What can hang from each mark
D: P U
P: D F H N
J: U
H: U
A: U
N: U
U: D H J N

Known rows, with every way that one mark hangs from another
U(D(P) J N): [-17.1 -20.8  40.1  16.6  -7.5  -9.8   8.3 -27.9  12.4 -10.9  -1.4  -3.4
   3.8 -12.8   6.5  13.2  -3.3  11.2  11.6 -16.1  -1.4   1.5  -5.7 -11.1
  -8.1]
D(U(J)): [ -9.8   2.5 -35.7  -1.5   3.4   5.7  10.2   2.1   7.8   2.1  -8.3   4.6
   4.2  -3.1  -3.3   7.0 -18.2  20.3   0.0   5.2  16.5   5.7   0.8  -4.8
   6.8]
A(U(D H N)): [-17.5 -13.0 -36.3  12.6 -11.9  -6.8   9.7  -1.2  18.7   5.0  -5.0  -3.6
  15.4 -11.5  -2.8   1.2  -5.6 -19.4   6.3 -17.3   2.6   4.2 -10.4   3.1
   0.9]
H(U(D(P) J N)): [-18.1 -21.9  39.6  22.0  -8.9 -14.5   3.8 -35.9   9.6  -8.2  -2.6   7.7
   0.5 -12.6   2.7   5.3  -2.9  30.6   8.6 -14.2   1.1   3.4  -5.9  -4.9
 -19.8]
D(P U(J)): [-16.6   1.3  -5.7   1.1  -0.7  -5.7   6.2   3.0   4.9  -8.7  -2.7  10.1
   0.9  -6.8   1.4  13.1 -14.8  15.6   0.9   3.6  11.0   0.6  11.0  -4.0
   7.2]
J(U(D(P(F N)))): [ -7.3  -3.2  79.3   3.1 -10.0 -11.8   1.6   4.9  11.1   7.2  10.1  -5.1
  -2.1   4.2   2.0   6.3 -10.1   6.0   6.9  -2.7 -11.3   3.8  16.1  -3.1
   0.7]
J(U(N)): [ -3.6  -2.9  15.2   9.0 -13.8   7.8  11.8   3.3  15.3   7.4  -0.1  -7.2
   0.0  -0.4   3.0  11.9 -12.7   9.2   4.9 -11.1   8.7   3.0   0.7  -1.6
  -5.2]
N(U(D)): [ -3.8  -0.4 -24.1   1.4  -6.8  -1.3  13.4  14.3  17.3   7.4  -0.8 -11.3
  12.3  -2.8  -9.0  16.9 -13.5  -0.6   5.6 -11.1   7.0  10.9 -10.8  -2.6
   0.4]
P(D(U)): [ -9.9   0.9 -39.5  -1.2  -1.1  -6.1  11.5  16.9   9.6   1.9  -4.4  -5.6
   2.8   2.0  -2.4  11.5 -23.8   7.7  -3.4   7.2  12.0   8.0  -0.7   5.0
   3.4]
U(D): [ -5.3  -2.5  -9.9   5.8  -7.1  -0.1  15.8  -0.5  16.4   7.7  -3.7  -8.3
   4.2  -7.1  -3.7  10.4 -13.4   5.7   4.1  -8.8   6.5  10.1  -1.4   0.2
  -7.3]
A(U): [ -6.9  12.9 -30.6  -7.5  -3.3  -0.9  11.5  26.5  10.4   3.8  -1.5   4.6
   4.5  -0.3  -5.9  15.0 -19.7   4.2   1.9  -3.7  15.6   4.7  -1.9   5.5
  13.4]
H(U(D J N)): [-10.8 -21.3   9.5  19.4  -5.3  -3.5   8.3 -35.9  11.9   2.1  -8.1   3.8
   4.6  -8.6  -2.0   0.2  -5.2  35.1   6.8 -12.3   6.6   8.4 -18.1  -5.2
 -20.9]
J(U(D H N)): [-10.2 -16.9  12.3  19.6 -20.0   6.0  13.6  -8.8  21.4  11.7  -1.0 -12.7
   8.7  -8.9   4.4  -2.2  -6.7 -19.1   4.6 -21.1  -1.4   3.5   2.3   0.1
  -9.7]
N(U(H J)): [ -4.3  -4.0  -0.5  -2.8   0.9  12.4  20.4  13.3  17.8   6.7  -0.9  -7.6
  10.5  -2.2  -6.6   5.8 -16.2 -17.8  -4.4 -12.2  13.5   2.9   8.0  -4.9
  13.7]
P(H N(U(D J))): [  2.6  -4.8  19.1  -7.0  -3.6  -6.9   2.7   1.7   6.8   0.3   6.2 -12.5
  11.3   5.1  -7.4  11.9 -20.6   1.6   7.7  -9.4  -4.9  13.7  20.8 -15.5
  -5.4]
U(D(P) H N): [-19.4 -21.2  16.0  19.7 -15.7 -14.2  12.2 -14.3  20.0  -1.4  -1.4  -7.2
   8.7 -18.3   2.9   4.3  -1.8 -17.6   4.6 -19.7  -4.3   2.0   5.8  -1.4
 -13.8]
U(J N): [ -6.7 -10.7  10.8   6.8   1.1   5.1  14.2 -16.7  13.5  -2.1  -6.6  -2.9
   1.6  -4.6   0.9   9.8  -9.7  20.6   4.6 -10.2  12.0   4.0  -5.8  -9.6
  -4.2]
A(U(J)): [ -7.6   7.3 -10.4  -7.9   2.6   6.1  12.3  13.1   7.6  -1.7  -2.3   6.3
   3.7   0.5  -1.7  12.5 -18.5  10.3   4.2  -4.5  16.2   1.2  -2.7  -1.8
  19.3]
U(D(P) H): [-15.2  -8.9  11.7  10.8 -13.8 -10.0  15.4  -1.0  18.5   2.6   1.8  -5.4
   4.8 -15.7   1.5   5.3  -8.8 -24.0   0.0 -13.7  -0.9   2.4  17.7   2.3
  -6.2]
H(U(J)): [ -3.8  -0.3   9.6   3.0   1.5   6.5  14.2  -9.5   8.6   4.5  -4.9   8.0
  -4.0  -3.0  -4.8   3.9 -16.7  36.3  -2.8  -2.4  18.1   5.7   4.4  -0.4
  -5.9]
D(P): [ -8.7   5.0  18.8   0.0  -7.4  -7.3  14.1  12.3  12.6  -2.6   2.7   0.9
  -3.1  -6.8   0.0  17.9 -15.0   5.5   0.1  -4.8   9.5   1.5  16.7   0.7
  -0.2]
A(U(N)): [-10.8   1.3 -33.5   2.2  -5.2  -5.4   8.7  12.2  12.2  -0.4  -4.4   3.3
   7.2  -2.3  -4.9  15.0 -12.3  13.2   6.7  -8.7  12.5   3.7 -14.1   1.5
   6.3]
P(D F N(U)): [  2.0  -2.4  37.4 -12.3   9.1 -10.6  11.5  26.4  13.6   7.7   4.4 -15.7
   4.3  17.3 -11.8  13.1 -19.9   8.0  -2.6   3.2   0.6   9.7  -2.4  -3.9
  10.5]
D(P(F H N) U): [-10.0   3.1  11.0  -8.5  -2.7 -26.0 -10.2  13.8   4.5  -1.7   3.6  13.0
  -0.7   1.6  -4.9   6.6 -18.9  26.6  -3.5  12.8  -7.1   8.7  33.2  -3.4
  -1.9]

Rows
[ -4.6 -15.5   4.9   7.4 -10.9 -14.7   1.3 -11.7  10.6  -3.0   0.4   0.4
  -4.4  -1.7   1.2   6.2 -21.7  32.5  -4.4  -5.1   1.9  11.1  15.1   3.2
 -25.3]
P(D H(U(N)))
[-10.7 -15.2 -12.2  20.3 -10.3 -10.2   7.6 -23.6  14.8   7.0  -7.5   1.3
   5.5 -10.4  -5.8   2.9  -5.8  32.1   5.2 -10.7   5.9  11.7 -14.5   1.2
 -25.6]
H(U(D N))
[-10.4 -19.2  13.2  15.2  -3.3   1.5  11.6 -28.3  15.7  -0.6  -7.1  -8.4
   7.1  -8.2   1.6   6.2  -5.8  15.0  10.8 -15.3   3.6   7.4 -16.2 -10.0
  -9.5]
U(D J N)
[ -3.8   0.9  59.1   0.2 -22.7 -14.8  -3.8   6.9   4.5  -0.7  15.3  -8.5
  -1.6   1.6   5.2  12.0 -20.0  -6.9   8.6  -9.2 -14.5   7.0  48.7  -4.9
 -12.0]
J(U(D(P(H N))))
[ -8.2 -22.5  10.0  15.4 -11.0  -8.1  -3.2 -37.1   9.7  -3.3  -4.6   6.4
   3.1  -9.9   2.1  -2.5 -11.3  38.0   4.4 -12.2  -0.8  12.7   4.7  -7.1
 -26.6]
P(H(U(D J N)))
[-14.3  -6.2  19.2  -4.1  -0.6  -9.9  -8.9  -0.2   7.8 -10.5   0.0  20.2
  -2.5  -6.4   5.6   4.2 -18.5  32.8  -6.0   9.3  -1.9   4.4  24.7  -4.7
   8.7]
D(P(F H) U(J))
[-20.1 -26.7  36.1  19.1  -9.9  -7.4  12.1 -27.4  17.2  -5.9  -2.0  -4.3
   7.4 -17.0   6.4   2.4  -1.7 -15.0   5.7 -20.5  -3.5  -1.4   4.8  -7.5
  -7.7]
U(D(P) H J N)
[-10.2  -4.2 -17.2  -1.6   4.8   1.3  11.3   3.7   6.5  -3.6  -5.5  -4.3
   1.6   2.6   2.0   9.5 -23.2  12.2  -1.5   7.0  12.3   4.7   1.2  -2.3
   9.3]
P(D(U(J)))
[ -9.3 -16.7  12.5  10.0  -1.6   7.6  18.3 -16.0  18.0   3.8  -7.6  -6.0
   5.9  -8.8   0.6  -0.7  -8.4  -2.4  -1.1 -15.4  10.2   1.4   1.4  -7.2
  -2.5]
U(H J N)
[ -6.0   2.9  58.9  -5.3   2.4 -17.4   7.2  10.2  11.2   3.3   3.6   1.8
  -4.9   3.5  -6.9   9.7 -12.3  19.1  -0.6   3.5  -0.7   4.3  17.6  -3.0
   1.8]
D(P(F N))
[  2.2  -1.2  36.0 -11.8   8.8  -3.5  16.6  16.0   6.3   0.2   5.7 -20.9
   5.9  15.7  -8.0  18.3 -23.8  -3.0   3.7  -3.8   6.4   6.2   7.2 -11.0
  11.5]
P(D N(U(J)))
[ -1.6  -7.0  30.3  -8.6   6.2  -1.3  21.3  15.0  10.5   5.0   5.4 -23.7
  10.5  12.2  -7.1   7.2 -21.3 -28.9  -2.4  -7.6   3.7   3.3  16.2  -7.7
  11.9]
P(D N(U(H J)))
[ -9.4  -6.7  -1.7  -4.0   5.8 -12.0   9.3  14.8  12.2  12.4  -3.5  -6.7
   6.8   7.3  -8.4  -7.0 -19.3  -3.4  -9.3  12.4  -0.3   7.4  10.0   2.4
   7.0]
P(D(U(H)) F N)
[-13.2  -3.7 -37.1   2.4   0.8   8.0  13.7   1.4  12.0   6.1  -9.2   3.0
   7.6  -8.0  -2.8  -3.3 -16.2  -5.0  -5.9   0.5  14.8   2.6  11.0  -2.0
   6.6]
D(U(H J))
[-14.6 -10.5 -11.1   4.3  -2.0   3.1  12.4  -1.5  14.1   0.0  -5.9   2.0
  10.4  -6.3   0.0   1.0 -10.4  -8.0   2.2 -14.9  10.7  -1.8  -4.7  -3.1
  12.4]
A(U(H J N))
[ -0.2  -1.8  46.5  -8.6   7.8  -8.8  13.2  11.6  11.8   8.6   1.5 -11.7
  -3.7  12.8  -6.5   6.9 -20.0  16.1  -3.5   6.9  -0.1   8.8   8.1  -0.8
   4.4]
P(D F N)
[ -5.1 -20.8  26.0   7.0  -6.1  -6.7   1.1 -23.5   7.6  -8.4  -0.7   1.9
  -3.6   0.0   5.8   1.8 -21.6  35.6  -2.5  -6.3   2.7   8.5  14.6  -3.6
 -17.2]
P(D H(U(J N)))
[ -6.1  -9.4  13.6  12.0 -16.3  10.0  15.4   3.6  20.1  11.8  -1.1  -8.7
   4.2  -4.5   3.9   0.9 -11.3 -14.2  -0.6 -16.6   7.2   0.8  10.7   0.5
  -3.7]
J(U(H N))
[ -9.1 -13.1   5.8   7.6  -3.5   9.9  19.2 -14.0  17.7   7.0  -4.3  -8.0
   7.3 -11.0   1.0  -3.6 -10.4 -14.0   0.3 -13.5   5.2   4.4   7.1  -3.6
   0.3]
U(D H J)
[-13.5  -7.1  33.7  11.0 -22.2  -0.3  12.1   7.6  17.2   6.5   7.5  -6.6
   3.5 -11.0   8.2   4.4 -11.0 -30.4   2.0 -16.2  -3.0  -1.7  26.0   3.8
  -1.0]
J(U(D(P) H))
[-11.1  -0.9 -13.8  -0.7  -1.6   2.0   9.3   1.0   9.0  -1.3  -2.1   0.5
   8.8  -3.1  -0.6   8.9 -14.7   4.6  10.3  -9.1   8.3   5.0  -9.4  -2.2
  13.8]
A(U(D J))
[-14.1  -9.1 -31.7   8.0   1.4   0.1   7.1 -12.6   8.8  -2.1 -11.5   4.4
   7.4  -5.7  -1.8   6.7 -11.1  25.5   3.9  -0.6  13.2   5.0 -12.2  -8.7
  -0.6]
D(U(J N))
[-16.8 -15.1 -37.7  11.3  -0.6   2.8  11.7 -12.3  13.3   3.1 -11.9   1.8
  10.5 -10.7  -1.3  -3.3  -8.8   0.7  -0.9  -4.9  10.8   2.4  -2.1  -6.5
  -1.5]
D(U(H J N))
[-11.5  -3.7  -8.9   1.8   1.1   1.2   9.1  -3.3   9.0  -5.7  -5.2   4.6
   5.9  -1.9   0.0  12.0 -12.3  16.3   8.4  -9.7  12.8   0.9 -12.8  -5.5
  12.8]
A(U(J N))
[-13.1 -24.7   8.0  17.5  -5.6   3.8  16.1 -29.2  19.7   4.3  -7.6  -9.8
  10.8 -13.8   2.0  -3.9  -3.8  -9.7   4.2 -18.7   1.8   3.6  -5.1  -8.1
  -7.3]
U(D H J N)
[ -5.4  -1.9  68.1  -9.9   8.8  -9.8   6.4  11.7   9.2  -2.4   6.8   0.4
   2.3   9.2  -7.9  13.5 -12.0  13.9   2.5  -0.6   0.3   2.4   9.2 -12.5
  15.7]
D(P(F N(U(J))))
[ -7.6 -13.2   8.9  12.7  -0.2   0.7  10.7 -23.4  10.2   1.3  -7.7   6.7
   0.1  -4.4  -2.9   3.9  -9.7  42.2   1.1  -7.6  14.8   5.1  -7.9  -4.3
 -13.8]
H(U(J N))
[ -1.8  -3.8  17.7  -3.3   2.6  -2.4  12.7   3.4   8.4   4.9   1.5 -16.3
  12.6   6.8 -11.4  13.3 -14.2  -1.4  10.4  -9.3   2.7   9.9  -3.1 -14.4
   1.9]
P(N(U(D J)))
[ -8.3  -4.8  17.2   2.6 -17.9 -16.1   1.0  -0.7  12.0  -5.9   6.7   1.0
  -0.2 -12.0   5.3  13.5 -17.3   1.8   2.9  -8.7  -6.5   8.9  30.9  -1.9
 -12.1]
U(D(P(H)))
[-12.9  -5.4 -42.2   1.5  -3.3  -3.1  15.9  17.5  14.1   6.6  -5.1  -7.3
   6.5  -2.6  -2.0   0.1 -21.8 -15.1  -8.5   2.9  10.2   4.8  11.7   6.8
   3.6]
P(D(U(H)))
[ -8.2 -12.7  -4.2   4.0  -3.3   8.6  17.9   0.8  20.2   7.1  -1.7 -11.3
  16.1  -6.2  -4.6   3.9 -11.3 -22.7   1.1 -16.8   5.8   5.7  -1.6  -6.2
   7.5]
N(U(D H J))
[-12.5 -11.6  55.4   4.1  -3.6 -18.5   9.0  -1.1  17.1   8.6   3.5  -4.7
   4.0  -5.3  -4.9  -2.7  -5.6 -10.7   0.0  -4.1 -10.5   4.7  17.8  -1.5
  -4.2]
U(D(P(F N)) H)
[ -5.1  -2.6  37.0  -1.2 -13.5 -24.3   0.0   0.4   6.4  -3.5  10.0  -5.9
   1.5  -4.1  -1.3  12.4 -17.6  -0.9   6.9  -5.7 -11.5  10.9  40.2  -5.9
 -16.5]
U(D(P(H N)))
[-11.2  -8.1  26.5   3.7  -5.2  -4.8  10.8   0.8  12.6  -7.7   4.5  -5.5
   8.1  -5.9  -0.5  20.3 -10.3  -2.5   7.5 -14.0   2.0   3.3  -0.3  -9.3
   7.6]
N(U(D(P) J))
[ -8.2  -9.4  63.1  -1.0  -2.3  -9.4  -5.3 -13.4   9.3  -7.0   3.1  24.7
 -11.3  -5.0   3.9   0.1 -16.0  47.7  -8.4   1.6  -0.1   4.7  28.2  -0.6
  -5.9]
D(P(F H(U(J))))
[-12.4 -19.1 -12.4  17.8 -11.7  -3.8  16.1 -14.3  22.5   9.1  -7.0 -11.7
  11.7 -14.4  -2.2  -1.4  -4.9 -13.6   3.5 -18.2   1.7   7.3  -4.6  -1.7
 -12.9]
U(D H N)
[-16.0  -9.7 -57.5  11.7  -6.8  -4.7  11.2   1.4  16.3   7.4 -11.3   0.9
  10.9 -11.1  -5.2  -0.8  -9.3  -2.3  -3.6  -4.1  10.7   5.4  -2.2   0.7
  -5.5]
D(U(H N))
[-13.5  -1.4 -39.3   3.0 -10.3  -1.5  14.3  14.0  16.8   8.9  -2.0  -1.2
  12.7  -8.8  -4.5   0.3 -13.4 -25.6   2.2 -11.9   5.4   4.7   0.5   7.0
   7.8]
A(U(D H))
[ -9.6 -10.3  39.6   1.5 -11.2 -16.5  -4.2  -3.7  16.9  -3.7   4.8   7.8
  -2.3 -10.0   5.5   6.8 -13.1  16.8  -1.4  -4.8 -12.2   9.3  22.3  -0.1
  -5.3]
U(D(P(F H)))
[-13.6 -10.3 -41.0   8.3  -3.2 -11.3   8.9   1.2  10.5  -1.7  -7.3  -6.4
   6.3  -0.7  -0.6  10.3 -16.6  16.4   0.7   1.4   8.5   7.4 -12.4   1.5
  -5.3]
P(D(U(N)))
[ -0.3  -3.9   4.9  -1.8  -9.3  -9.6   4.7   3.6   8.6   0.8   2.6   1.2
  -6.5   1.4   0.4   5.5 -28.5  27.1  -8.9   1.0   5.7  11.6  29.4   7.6
 -16.6]
P(D H(U))
[ -0.6  -1.0  15.9  -7.6   5.7   3.1  19.0  13.8  12.0   9.4   1.9 -12.9
  11.6   6.1 -12.8   5.1 -16.9 -19.4  -0.9  -9.4   9.2   4.7  16.8 -10.7
   9.5]
P(N(U(H J)))
[  4.0   2.8  30.2 -12.8  -0.2  -9.4   0.7   8.7  11.1   8.7   2.3   0.2
  -3.7   6.0  -7.3   3.2 -21.1  24.4  -4.1   5.5  -3.0  13.5  31.2  -4.1
  -4.6]
P(F H N)
[-13.5  -6.2 -15.2   2.7  -4.2   5.3  13.3   0.6  14.3   3.5  -3.4  -0.5
  12.2  -8.2  -0.6  -1.5 -12.9 -22.2   4.0 -14.2   6.2   1.8   0.2   0.1
  14.8]
A(U(D H J))
[-14.1   1.4  -6.7  -3.3 -17.4 -20.1  -5.0  15.1   8.5  -9.8   7.9   8.6
   4.6 -10.3   4.0  16.3 -18.9  -2.8   6.8  -8.5  -5.4   5.6  24.1   3.1
   2.5]
A(U(D(P(H))))
